Every row comes from one small tree of marks. The marks that hang from a mark follow it in brackets, in the order of their numbers. Every link used is in the known rows. Which tree was each row made from?
Known rows:
q165(q256): [-2.234 -1.469 -1.951 -3.602 -3.176  1.702  1.904  0.572 -4.064  1.244
 -1.229  1.334 -0.074  1.715 -3.801 -3.177  1.215  1.189 -3.431  1.476
 -1.580  0.233 -5.976 -0.824 -0.674]
q165(q256(q791(q959))): [-1.101 -2.588 -2.797 -2.529 -1.976  1.463  2.373 -1.092 -3.079 -2.089
  0.041 -0.876  1.944 -1.070  0.005 -2.773  2.930 -0.727  0.909  0.656
 -0.008  2.714 -5.334 -1.565  0.224]
q256(q791(q959(q539)) q987): [-1.995 -1.663 -1.199  0.892 -1.769  1.299  0.643 -0.363 -4.204 -4.232
 -1.102 -4.677  6.405 -3.727  3.041 -2.145 -0.510 -3.870 -0.834 -1.059
 -0.984 -1.422  2.253 -3.846 -1.051]
q165(q256(q73 q987)): [-3.155 -2.867  3.458 -1.218 -3.067  2.467  2.339  2.460 -4.117  1.771
 -1.472 -1.418 -0.355  3.630 -5.106 -2.951  1.520 -1.357 -3.147  0.656
 -2.233 -0.758 -7.294  0.094 -1.170]
q256(q73 q165 q791(q539) q987): [ 1.511  0.548  2.238  2.693  0.840 -0.634 -2.433 -0.435  0.532 -0.702
 -1.015 -2.058 -1.602  0.971  0.778  1.420 -0.377  0.055 -1.334 -2.010
  0.602 -0.837  0.293  0.549  0.068]
q388(q73(q256)): [-1.177 -1.687 -0.835 -1.849  3.146  0.855 -0.636  0.619 -1.073  2.388
  1.975  4.071 -2.464  1.152 -1.338 -1.005 -0.799 -1.140  0.323  2.191
 -0.023 -0.026  1.941 -1.343 -0.158]
q791(q256(q165 q987) q539 q959): [-1.068  3.583 -0.251  2.020 -1.292 -2.001  1.860 -0.333  3.821  0.351
 -2.843  1.363  4.335 -2.591 -1.061  3.621 -2.982  5.109 -0.206 -0.464
 -2.257 -6.830  2.012  4.447  1.815]
q539(q959): [ 3.611 -0.265 -3.332 -0.487 -3.740  1.286 -0.962  0.899  0.882  0.719
 -3.159 -0.744  0.151  2.687 -3.468 -2.591  0.019  2.261 -1.052 -2.082
 -4.408  3.135  0.673 -1.441  0.879]
q256(q73 q791(q959(q539)) q987): [-1.453 -3.518  1.887  1.866 -0.467  3.261  0.677 -0.774 -2.122 -3.631
 -0.577 -4.575  3.580 -1.103  2.907 -3.350  0.655 -5.473  1.906 -0.128
 -0.341 -0.108  1.060 -1.777 -1.936]
q73(q256(q165 q791(q539))): [ 2.161  3.889 -2.546  0.756  1.892 -3.104 -2.595 -0.304  3.622  1.992
  2.780  3.283 -3.232  0.028  3.061  1.847 -2.042  1.973  0.564 -0.456
  2.294  1.020  4.099  0.718  0.098]
q388(q73(q256(q165 q791 q987))): [-0.412 -0.066  1.539  0.205  3.191 -2.493 -2.280  1.396 -1.574  0.314
  1.749  0.183  0.335 -2.530  0.652  2.931  0.820 -0.899 -0.928 -0.439
  3.192 -0.279  3.055 -2.058  1.168]
q791(q256(q73)): [ 1.755  0.772  1.443 -3.783 -1.542  1.878  2.637 -1.839  2.962 -0.049
  0.423  2.189 -3.600  2.202 -2.520 -0.588 -0.577  1.428  1.675  4.212
 -1.794  0.591 -2.349  3.657 -1.485]
q256(q73 q165 q987): [-1.615  1.008  4.685  1.513 -1.831  1.398 -0.649  1.499  0.686  1.096
 -3.785 -2.955  0.259 -0.508 -2.938 -0.519  0.919  1.922 -3.812 -0.937
 -0.412 -1.695 -1.209 -0.285 -1.534]
q73(q256(q165 q791(q959))): [ 0.324  3.043 -1.257  0.575  0.772 -0.842 -0.590 -0.837  4.951  0.229
  1.019  0.383  0.311 -3.656  3.795  0.172  0.422  1.463  2.357 -0.368
  3.221  2.894  3.223 -1.194 -0.243]
q791(q256(q73 q165) q539 q959): [ 0.433  2.222  0.167  0.998  1.015  0.217  1.896 -1.973  7.189  1.715
 -1.724  4.207 -1.165  0.439 -0.263  1.493 -1.928  5.318  4.399  2.524
 -0.959 -3.580  1.103  6.771  0.274]
q388(q73(q256(q165 q791))): [ 0.916 -0.016 -0.599 -1.514  4.305 -1.857 -2.451 -0.244  0.066  0.325
  2.560  2.828 -2.345 -2.292  1.787  1.962  1.220  0.418  0.947  1.092
  3.985  1.422  3.400 -1.185  0.784]
q165(q256(q791(q539 q959) q987)): [-2.053 -2.837 -1.634  0.711 -1.552 -0.112  1.788  0.547 -4.628 -1.302
 -0.544 -1.244  3.533  0.922 -0.552 -0.692  0.237 -1.657 -0.648 -1.436
 -1.730 -1.467 -4.099 -0.797  1.588]
q73(q256): [-0.559  2.124 -1.076 -1.882 -0.708  0.961  0.206  0.736  2.074  3.043
  1.621  2.248 -2.346  1.815 -0.193 -2.000 -1.918  0.092 -1.189  1.115
 -1.080  1.475  1.320 -1.489 -1.617]
q256(q165): [-0.321  2.832 -1.353 -1.301 -1.800  0.431 -1.102 -0.241  0.772  0.634
 -3.409  0.157  0.283 -2.565 -1.432 -0.530  0.162  4.925 -4.259 -0.316
  0.213 -1.188 -0.047 -1.624 -1.275]

Which tree is each row?
[-1.119 -1.762 -0.350 -2.203 -3.223 -0.033  1.357  0.914 -6.489 -1.802
 -0.071 -2.859  1.875  0.280 -2.242 -0.509  2.205 -1.980 -3.689 -0.626
 -0.585  1.100 -5.731 -2.440  0.106] : q165(q256(q791 q987))
[ 2.495  2.117 -3.855 -0.162  0.686 -1.755 -3.000 -1.763  0.427 -1.046
 -0.753  0.883 -1.450 -1.085  2.005  1.761 -0.902  3.317 -1.279 -1.444
  1.099 -0.257  1.653 -0.043  0.790] : q256(q165 q791(q539))
[ 2.266  1.817 -3.085 -0.370  1.907 -0.836 -1.479 -0.904  1.845  1.528
  3.786  3.069 -3.815  3.007  2.727  0.056 -2.747 -1.693  1.322  0.167
 -0.422  2.206  2.627 -0.444 -0.394] : q73(q256(q791(q539)))
[-0.624 -0.605 -1.024 -0.183  4.588 -0.839 -1.049 -0.535  1.693 -0.132
  1.719  2.313 -0.086 -3.413  2.486  1.135  1.081 -0.065  3.336  0.721
  3.857  1.056  3.904 -1.311  1.236] : q388(q73(q256(q165 q791(q959))))
[ 1.004  3.734 -0.034  2.465  0.901 -3.579 -2.683  1.409  1.894  2.165
  1.744  0.516 -0.785 -0.283  2.152  3.153 -2.369  0.771 -1.872 -2.173
  1.240 -0.847  3.975  0.044  0.610] : q73(q256(q165 q791(q539) q987))
[-2.606  2.972 -0.018  0.640 -3.013 -1.331  2.480  0.312  1.647 -1.014
 -2.980 -0.588  7.355 -6.442 -0.037  1.734 -1.438  4.094 -0.600  1.165
  0.209 -6.941  3.705  2.928 -0.537] : q791(q256(q165 q987) q959(q539))
[ 5.710  2.778 -0.983  1.254 -0.450 -2.080 -0.731 -0.168  7.409  3.172
 -2.004  4.571 -3.868  4.522 -3.437  2.921 -1.278  6.333  3.359  0.187
 -2.465 -0.801  2.326  8.210  1.692] : q791(q256(q73 q165) q539(q959))
[ 0.702 -0.585  1.035  0.509  0.886  2.093 -0.613 -2.386  3.707 -2.235
 -1.570 -2.112 -0.472 -2.672  2.673 -1.419  2.661  1.105  3.082  0.048
  2.385  3.085 -0.286 -0.381 -0.857] : q256(q73 q165 q791(q959))
[ 0.637  1.672  1.013 -0.106 -0.797 -0.925 -0.445  0.737 -0.566 -0.098
  2.642 -1.918 -0.554  0.179  1.317  0.228 -1.030 -3.259 -1.700 -0.849
  0.003  2.639  1.266 -2.972 -0.606] : q73(q256(q791 q987))
[ 0.793 -1.853 -1.451 -2.333  3.994  0.095 -1.300 -0.620 -1.669 -0.213
  3.695  2.408 -3.125  0.326  1.318  0.044  0.393 -2.748  2.065  1.887
  1.761  2.766  1.866 -2.126  0.224] : q388(q73(q256(q791)))
[-0.266  3.520 -0.899 -1.468 -1.850 -0.585  2.796 -1.634  5.152 -0.591
 -2.756  1.408  2.759 -5.047 -0.610  1.634  0.077  5.977  1.187  1.997
  0.316 -2.164  0.770  3.067  0.350] : q791(q256(q165) q959)
[-1.051  3.089  1.428  2.189 -0.060 -1.577 -0.001  0.904  2.954 -0.037
  0.414 -2.430  2.548 -4.302  2.928  1.405  0.018 -0.163 -0.036 -2.198
  2.142  0.846  3.201 -2.210  0.023] : q73(q256(q165 q791(q959) q987))
[-1.825  0.613 -0.557  2.338 -1.481 -0.824 -0.896  0.367 -1.805 -3.375
 -2.378 -4.564  7.178 -6.671  3.244  0.050  0.520  0.426 -1.696 -2.303
  1.858 -2.930  3.745 -2.893 -0.608] : q256(q165 q791(q959(q539)) q987)
[ 0.932  3.200  2.819  1.037 -0.457 -1.813  0.432  0.007  3.368  2.058
 -1.402  1.972 -1.841  1.640 -2.625  3.800 -2.571  3.978 -0.774  0.944
 -1.625 -4.963  0.084  6.362  0.346] : q791(q256(q73 q165 q987) q539)
[-1.848  4.297  2.522  1.394 -1.306 -1.703 -0.756  2.790  2.002  3.334
 -0.307 -0.196  0.862 -1.393 -1.099  0.958 -1.567  2.280 -3.863 -1.253
  0.924 -1.397  2.521 -1.003 -1.133] : q73(q256(q165 q987))
[ 4.525  0.321  1.101  1.727 -2.062 -0.723  0.900  1.018  3.374  2.142
 -1.370  1.447 -2.029  6.709 -4.701  1.888 -2.346  1.474  1.530 -0.560
 -5.795 -1.378  0.646  6.309  2.433] : q791(q256(q73 q987) q539(q959))
[ 6.058 -2.492 -2.130  1.228  0.417  1.235 -2.227 -1.384  1.972 -0.477
  0.217  0.412 -4.708  6.556  0.407 -1.639  0.062 -1.314  3.738 -1.592
 -2.952  4.532  0.552  1.603  1.109] : q256(q73 q791(q539(q959)))
[-0.293 -1.919  0.772 -0.831  2.932 -0.905 -1.194  0.754 -3.576 -0.451
  2.942  0.232 -0.573 -0.131  0.490  1.005 -0.160 -4.314 -0.308  0.231
  0.916  1.037  1.851 -2.610  1.157] : q388(q73(q256(q791 q987)))
[ 0.635 -3.260 -1.545 -1.613  0.201  1.376  0.388 -1.105 -2.601  0.612
  1.702  2.352 -4.190  5.497 -0.947 -1.706  1.370 -1.484  1.696  1.607
 -0.673  1.947 -5.424  1.988 -0.512] : q165(q256(q73 q791(q539)))
[ 0.937 -1.858  3.269 -0.364 -0.975  2.227 -0.322 -0.462 -2.250 -2.790
  0.053 -4.880 -1.302  1.453  0.019 -1.586  1.007 -4.452 -1.102 -0.599
 -1.159  2.964 -2.685 -2.222 -1.141] : q256(q73 q791 q987)
[-0.418 -1.286 -1.736  2.327 -0.315  0.889  0.220 -0.655 -1.998 -2.809
 -1.011 -3.272  3.585 -0.421  2.198 -0.423 -1.610 -2.923 -0.524 -2.525
 -3.230 -1.465  0.546 -2.356  1.235] : q256(q791(q539 q959) q987)
[-0.600 -4.202 -1.670 -0.322  0.550  2.418  1.664 -1.385 -0.855 -0.157
  0.802  1.277 -1.722  3.877  0.137 -2.653  1.495 -1.672  3.982  1.417
 -0.596  1.697 -5.133  1.987 -0.037] : q165(q256(q73 q791(q539 q959)))
[-0.161 -3.166  1.111  0.140 -0.842  0.324  0.599  0.573 -4.527  0.051
  1.102 -0.668 -1.635  5.190 -1.949 -0.984  0.939 -2.990 -0.769 -0.157
 -1.477  0.008 -5.813  1.491  0.130] : q165(q256(q73 q791(q539) q987))
[ 0.964  0.003 -2.282  0.300  5.650 -2.245 -3.287 -0.383  0.433  1.893
  2.879  4.818 -3.374 -0.083  1.794  2.684 -0.762  0.832  1.612  0.614
  3.082 -0.772  4.563  0.431  1.157] : q388(q73(q256(q165 q791(q539))))
[-2.155 -4.218  2.802 -0.003 -1.773  2.128  2.843  0.410 -3.195 -1.798
 -0.409 -3.408  1.663  1.109 -1.161 -2.407  3.022 -3.561  0.901  0.032
 -0.573  1.929 -6.487 -0.808 -0.096] : q165(q256(q73 q791(q959) q987))
[-0.714 -2.551 -1.586 -0.929  4.247  0.960  0.024 -0.812 -0.393 -0.732
  2.818  1.992 -0.521 -1.128  2.538 -0.882  0.571 -3.308  4.030  1.551
  1.551  2.473  2.469 -1.983  0.876] : q388(q73(q256(q791(q959))))
[-0.486 -0.520  4.132  2.557 -0.277  1.070 -0.388 -0.803  1.727 -2.665
 -2.610 -5.223  2.530 -3.264  1.722 -0.180  2.471 -0.630  0.751 -1.847
  1.412  1.182 -0.599 -1.419 -0.412] : q256(q73 q165 q791(q959) q987)
[-0.414  0.904 -0.709  2.663  1.211 -0.507  0.196  0.670  1.234  0.425
  2.311 -0.468  1.060  0.953  3.018  0.090 -2.934 -3.357  1.232 -1.708
 -1.332  0.150  3.050 -1.228  0.664] : q73(q256(q791(q539 q959) q987))
[-0.766  0.873 -3.358  0.167 -0.432  0.031 -0.833 -1.774  0.322 -3.166
 -1.575 -1.365  4.559 -6.367  4.587 -0.877  1.061  1.982  1.143 -0.219
  2.933 -1.002  3.924 -1.797 -1.369] : q256(q165 q791(q959(q539)))
[ 0.592  3.221  4.888 -1.065 -2.387 -1.204  1.517  0.355  3.142  0.527
 -1.950 -0.579 -0.494 -0.939 -3.083  2.884  0.016  3.793 -1.579  1.561
 -0.130 -2.301 -1.067  4.005 -0.816] : q791(q256(q73 q165 q987))
[-0.518 -1.835 -1.832 -0.591 -2.093 -0.904  0.634  0.758 -6.220 -0.537
  0.364 -0.807  0.877  2.592 -1.507  0.153  0.196 -1.587 -2.970 -1.191
 -1.623 -1.344 -4.754 -0.570  1.092] : q165(q256(q791(q539) q987))
[-2.565  0.474  2.316  0.650  2.564 -1.415 -1.589  2.488 -1.046  2.889
 -0.093  1.586  0.508 -1.746 -1.862  1.902 -0.287  0.783 -2.413  0.191
  1.626 -2.763  2.992 -1.055  0.643] : q388(q73(q256(q165 q987)))
[ 0.410 -3.314  0.316 -3.226 -1.184  1.966  1.433 -0.861 -2.973 -0.909
  1.098  0.039 -3.326  3.062 -1.180 -2.793  3.490 -1.752  1.231  2.213
  0.333  4.043 -6.734  0.103 -1.187] : q165(q256(q73 q791))
[-2.676 -1.574  1.504 -0.493  2.412  0.177 -0.470  2.216 -2.933  2.148
  1.427  1.572 -0.115  0.835 -2.128 -0.120 -1.284 -2.347 -1.811  0.793
 -0.703 -1.594  1.747 -2.039  0.379] : q388(q73(q256(q987)))
[-0.583 -3.026  2.453 -1.695 -2.188  1.519  1.376  0.802 -4.737 -1.047
  0.290 -2.850 -0.743  2.733 -2.178 -1.696  3.074 -3.226 -1.138  0.339
 -0.185  2.363 -6.930 -0.649 -0.609] : q165(q256(q73 q791 q987))
